Each row comes from the steps of one walk. Every step used is in the known rows, and no mark comes twice. Write the walk behind each row, first mark first.
In the rows, zero is written as 128.
Known rows
y/q/m/b: [139 123  61  87 220 114 111 134 137 114 131  96 115 123 106 137 167 146
 115 161 129 107 139 165 136]
g/t/k/q: [133 123 197  87 163 110 128 119 137 115  92 134 142 127  92 125 183 156
 165 172 144 159  36 109 105]
m/t: [149 139 111 128 112 110 121 142 121 114 135 149  99 130 138 112 134 121
 147 130 129 122 117 125 129]
k/t: [130 121 153 126 109 140 129 125 134 133 139 113 142 125 125 120 128 131
 150 156 100 123 123 127 102]
t/y/q/m/b: [145 115  37  38 228 101 103 174 144 118 122  97 121 128  89 154 169 146
 125 136 146 120 112 173 141]
q/m: [135 119 143 101 170 130 122 150 126 141 123 117 121 131 100 131 124 145
 118 158 148 107 155 139 148]
y/q: [140 131 108 119 190 130 122 129 140 117 118 123 107 123 117 130 155 127
 125  95 110 125 122 143 114]
b/m/t: [136 136 132  99 126 126 121 137 130 124 127 136  87 132 126 127 110 147
 147 164 150  94 101 139 135]
g/t/y/q: [148 121  98  38 224 114 109 172 153 132  96 131 121 127 122 167 171 135
 139  73 150 135  41 140 100]
t/g/q/m: [128 105 160  76 246 148 109 225 148 122 127  92  93 137  98 132 143 159
 112 153 160 108 106 126 129]
b/m/q/y: [116 122 113  82 187 134 129 127 136 113  97  89  72 128  81 147 121 170
 140 182 151  82  79 161 169]
z/t/g: [143 122 151 117 148 124 123 166 132 162 130  90 113 135 100 149 141 147
 121 150 141 131  90 109  93]
t/g/q: [120 114 138 100 197 145 118 203 152 109 132 105  98 135 127 126 146 140
 119 120 141 130  82 115 111]
z/t/y/q/m: [159 108 111  47 231 132 106 200 143 151  97 105 111 138  36 179 164 162
 122 112 144 118 122 147 122]
m/q/y: [131 129  94 115 165 125 131 126 127 101 106 103  83 127  93 132 146 150
 137 139 132 111  89 146 164]
y/q/m/t/g: [170 143 136  81 250 104 104 182 137 131 134  99  55 128 104 110 164 142
 133 138 149  97  92 147 121]
z/t/k/q: [140 119 186 119 128 124 130 125 126 122  95 121 136 136  36 134 184 166
 157 176 119 164  98 108 105]
g/t: [134 121 144  94 144 127 122 133 134 139 116 136 139 128 157 145 136 130
 135 128 151 123  74 120 107]
t/g: [134 131 147 116 163 113 125 151 135 148 141  97 113 129 131 122 136 130
 124 137 144 131  89 123 110]
t/m: [130 127 155  97 137 107 128 157 124 117 125 149 134 130 119 130 145 145
 130 162 149 112 119 132 124]
t/y/q: [139 125  84  70 203 119 117 170 148 119 109 122 112 129 104 148 160 133
 135  68 130 137  93 150 119]
k/q: [124 123 115 116 157 134 131 111 134 119 122 102 132 133  99 115 145 152
 144 133 113 139 109 129 122]
b/m/t/k/q: [135 138 186  89 144 110 122 123 131 100 105 141  93 132  67 104 157 166
 179 207 142 129  65 131 132]
q/m/b: [131 117  81  96 154 112 115 133 126 125 141 102 136 127 116 136 140 146
 117 202 147 108 146 150 151]
g/q: [118 109 119 116 163 157 122 176 145  91 119 133 115 135 118 134 138 135
 124 117 118 130 123 121 128]
q/y: [134 127 124 126 146 129 133 133 118 121 110 112 107 124 121 150 143 136
 129 149 142 115 117 145 140]

Which walk is each row?
[153 133 134 104 149 118 111 159 120 124 132 136  94 133 114 116 131 140
 137 160 143 103 138 137 155]
q/m/t
[110 123 111  88 168 132 125 120 143 118 117 105  92 131  90 127 108 169
 134 159 135  96  86 144 154]
b/m/q
[147 109 106  41 192 133  98 252 145  94 116 143  88 145  89 138 151 149
 139 121 158 116 109 136 153]
g/q/m/t/y
[150 128 113  91 184 121 116 141 125 115 125 111 100 138  77 102 148 161
 154 168 131 111 127 137 146]
k/q/m/t
[155 148 187 132  94  93 119 144 116  98 122 172 102 127 117 102 166 124
 160 166 135 142  98 116 132]
m/t/k
[151 104  40  44 214 113 102 182 141 134 110  87 124 134  51 183 178 163
 122 147 139 125 115 160 123]
z/t/y/q/m/b
[153 123  97  45 191 111 108 179 135 116 119 107 106 144  62 117 155 163
 161 140 149 124 100 145 151]
k/q/m/t/y
[132 119 158  85 136 115 127 149 135 101 131 125 118 129  87 104 148 165
 155 179 112 100  86 134 123]
k/t/m/q
[145 124 131  93 233 140 115 150 136 127 115 113 102 124  91 133 150 147
 119 124 127 104 144 152 140]
y/q/m
[133 128 176 120 158 113 135 114 121  98  88 114 111 124  61 127 186 158
 158 190 137 147  79 136 139]
t/k/q/y
[126 121 142  72 201 139 110 217 155 107 130 109  57 138 123 128 127 155
 140 158 161  96  49 126 113]
b/m/t/g/q
[147 127 123 102 194 130 114 223 136  90 121 108  48 133 123 135 167 139
 142 147 152 111  65 132 122]
m/t/g/q/y
[140 138 179  89 155 113 127 127 122  96  88 124  71 127  59 124 170 172
 181 232 158 115  54 149 144]
b/m/t/k/q/y
[137 121 203  95 188 117 123 136 129 117 102 113 130 131  48 109 173 169
 146 207 143 140 118 130 144]
t/k/q/m
[131 121 142  72 217 139 114 219 145 101 111  93  34 134 110 149 142 162
 142 179 170  84  46 144 128]
b/m/t/g/q/y
[131 115 135  93 197 136 124 125 134 129 115  91 128 136  70 117 140 167
 137 165 128 120 137 140 140]
k/q/m
[138 119 150  85 148 116 131 154 126  97 113 110  97 123  83 125 163 171
 160 199 125  89  79 151 138]
k/t/m/q/y
[161 138 204 108 135  98 111 162 113 110 118 159  95 127  91 106 159 141
 152 197 156 121 120 127 155]
q/m/t/k
[145 106  69  35 207 114 104 169 151 119 135  83 132 125  85 144 169 151
 143 163 121 115 108 171 116]
k/t/y/q/m/b
[138  94 165  79 229 160 109 238 146 138 117  79  92 144  67 160 152 170
 108 165 153 113 110 114 110]
z/t/g/q/m
[154 142 166 121 136  98 128 130 114  78  94 136  83 126  72 110 194 148
 179 187 136 141  75 134 141]
m/t/k/q/y
[148 110 205  94 172 129 123 146 126 131  88 112 131 137   6 138 179 183
 148 216 140 142 122 115 129]
z/t/k/q/m
[126 112 138 101 217 145 123 211 144 106 114  88  77 130 114 149 161 144
 122 142 154 117  75 132 122]
t/g/q/y
[135 123 173 111 141 125 125 146 140 151 153  80 123 126 135 113 132 136
 143 161 118 124  85 122  84]
k/t/g
[135 121 140  52 176 100 121 157 136 108 107 151 115 131 118 131 160 165
 145 159 159 104  39 126 128]
g/t/m/q
[139 117 128  85 143 112 127 166 125 113 110 133 107 138  54 140 157 178
 133 166 133 109  93 123 132]
z/t/m/q
[158 137 153  88 190  99 109 183 127 142 143 107  82 132 113 109 138 141
 131 166 164 100  98 132 134]
q/m/t/g
[136 119 163  63 160 103 121 163 127 127 111 157 141 127 137 148 152 149
 137 163 170 109  64 125 105]
g/t/m
[142 142 202  98 115 105 117 145 123 112 115 165  87 127 104 117 140 148
 163 205 157 115  78 130 135]
b/m/t/k
[122 101 140  92 209 166 113 202 141 104 115 122 110 136  94 140 137 153
 115 147 142 108 149 130 149]
g/q/m
[143 109 113  84 124 132 120 183 133 147 111 120 137 140  73 173 142 145
 128 112 142 141 106 122 113]
z/t/y
[146 117 107  45 243 124 108 187 145 133 107 111 109 132  76 150 160 149
 121 104 149 116 121 160 142]
t/y/q/m
